Each row was made from one walk, in order. Every step used is in the known rows, and no mark comes twice. Write each row's walk.
In the rows, 128 means zero.
Known rows:
gono -> bovomi -> pavak -> kabe -> nibol: [ 85 119 159 137 145 126 133 119 114  97  74 134  81 137 100 115 137 170
 114 144 175 113 135 158]
nibol -> kabe -> pavak -> bovomi -> gono: [123 120 111 131 159 122 150  62  94  98 142 123 191 152 125 116 136 136
 132 144 247  68 153 146]
gosol -> lene -> kabe -> gono -> bovomi: [129 136 125 123 144 144 164 125 124  99 106 158 148 143   4 123 134 126
 140 115 128 148 121 150]
bovomi -> nibol: [124 123 109 100 116 131 122 115 127 115 125 126 132 126 144 127 127 129
 140 124 127 117 132 122]
kabe -> gono -> bovomi: [121 133 138 128 126 142 131 129 123  93  82 156 115 132 102 119 127  79
 134 129 142 179 134 126]
bovomi -> pavak: [ 97 126 117 165 129 135 135 118 116 124 122 121 132 133 134 124 125 129
 127 130 182 106 125 132]
gono -> kabe -> lene: [126 136 122 105 143 125 145 122 135 129  19 129 233 152  97 101 130 124
 136 133 114 123 130 148]
gono -> kabe -> pavak -> bovomi -> nibol: [109 121 102  82 117 127 147  86 116 113  55 122 207 148 121 100 137 126
 129 143 236 120 149 153]
gono -> bovomi -> pavak -> kabe -> lene -> gosol: [ 97 126 151 157 173 127 181 119 121 104  16 109 164 149 102 108 132 179
  96 133 186 102 130 188]
nibol -> kabe: [130 125 123 121 164 125 138  97 122 131 136 125 144 149 135 122 130 125
 132 131 123 125 132 127]
lene -> kabe -> pavak -> bovomi: [117 119 114 131 137 137 145 102 107 130 120 122 155 138  23 122 138 168
 106 143 249 124 131 160]
kabe -> gono: [122 128 126 127 131 151 117 121 125 120 147 157 121 131 100 121 128  79
 142 129 145 161 133 128]
bovomi -> gono -> kabe -> lene -> gosol: [135 135 113 110 161 126 167 110 139 100  23 124 222 154 124  94 125 187
 119 121 145  50 127 153]
kabe -> pavak -> bovomi: [114 120 125 133 122 122 141 102 104 126 125 123 173 135 103 126 136 126
 116 140 245 139 146 153]
lene -> kabe -> gono -> bovomi: [122 134 128 126 136 155 133 127 127  97  76 159  93 136  24 117 130 122
 124 130 150 158 122 137]
gono -> bovomi: [126 133 141 129 121 119 145 135 126 101  65 130 122 128 125 125 127 124
 115 129 124 148 129 124]
kabe -> pavak -> bovomi -> nibol: [112 114 104 104 112 125 136  92 105 113 124 119 177 134 119 124 133 128
 125 139 235 122 148 147]
gono -> bovomi -> nibol: [122 128 118 102 114 122 137 122 126  89  61 126 125 127 146 124 126 130
 127 125 117 129 136 116]
kabe -> gono -> bovomi -> nibol: [117 128 116  99 116 143 131 116 125  80  78 157 119 132 113 117 126  81
 146 126 134 164 140 120]
gosol -> lene: [135 131 127 125 136 118 157 126 127 130 157 127 183 136 116 135 133 128
 140 111 105 115 126 141]
pavak -> bovomi -> nibol: [129 116  95 102 112 123 134  87 114 117 140 119 145 120 146 128 134 130
 125 141 129 117 135 144]

Write each row's walk:
[ 97 133 118 161 147 150 171 117 115  98 102 154 152 148  16 120 131 128
 138 114 185 128 117 152] : gosol -> lene -> kabe -> gono -> bovomi -> pavak
[112 126 127 128 138 144 134 131 120 130 111 128 138 143  21 121 130 166
 122 126 238 116 128 139] : lene -> kabe -> pavak
[124 126 119 119 168 147 127  89 118 123 156 152 142 156 106 115 129  77
 152 133 142 161 138 129] : nibol -> kabe -> gono
[124 120  97  91 158 149 122  77 118 110 150 151 143 154 121 114 127  81
 164 128 136 143 141 123] : bovomi -> nibol -> kabe -> gono
[126 127 115 125 141 165 124 120 128 124 142 158 100 134  19 118 130 123
 139 129 151 145 120 138] : lene -> kabe -> gono
[120 116 157  99 147 130 113 122 127 129 144 137  83 136  92 118 140 168
 124 143 127 119 137 161] : pavak -> kabe -> nibol
[134 130 116 124 148 130 159 125 131 134 153 127 159 138  36 131 136 176
 132 112 112  97 113 150] : gosol -> lene -> kabe
[128 117  94  89 181 123 154  79 122 122  94 109 213 169 132 114 124 175
 127 116 121 100 137 142] : bovomi -> nibol -> kabe -> lene -> gosol
[122 132 131 119 164 138 139  95 116  96  90 154 135 156 107 115 128  75
 140 132 136 172 140 124] : nibol -> kabe -> gono -> bovomi
[127 122 106 134 142 129 177  92 104 101 158 126 206 140  23 125 142 187
 130 126 234  45 135 169] : gosol -> lene -> kabe -> pavak -> bovomi -> gono
[127 120 103  91 152 128 132  84 122 118 134 123 151 146 148 121 128 128
 146 127 124 112 137 120] : bovomi -> nibol -> kabe
[115 118 120 101 140 138 112 124 128 128 140 141  90 134  31 125 132 204
 119 128 133 113 121 131] : lene -> kabe -> nibol
[125 130 162 123 145 144 138 127 125  97  79 158  87 135  88 111 138  86
 128 144 140 163 140 163] : pavak -> kabe -> gono -> bovomi
[130 123 115 118 194 120 159  92 124 135  99 109 214 168 115 118 126 172
 111 117 131 118 134 151] : nibol -> kabe -> lene -> gosol
[112 126 130  82 134 125 121 117 137 126  78 142 142 147 109 102 133 161
 123 132 126 126 131 131] : gono -> kabe -> nibol
[137 131 107 113 128 125 153  82 126  98  76 132 172 129 146 100 138 146
 123 151 150  64 132 154] : pavak -> bovomi -> gono -> kabe
[124 122 107  89 178 114 171  86 122  96  32 107 210 168 127 112 124 174
 110 116 120 120 140 139] : gono -> bovomi -> nibol -> kabe -> lene -> gosol
[111 117 108  94 154 128 133  89 109 116 116 122 181 162 123 117 125 124
 142 124 224 112 152 121] : bovomi -> nibol -> kabe -> pavak
[118 128 123  87 132 128 122 110 132  92  82 149 139 141 120  99 132 177
 141 132 128  62 133 125] : bovomi -> gono -> kabe -> nibol
[141 123 110 135 122 125 142  90 109  97 147 128 141 116 148 127 135 147
 124 145 149  66 135 149] : pavak -> bovomi -> gono
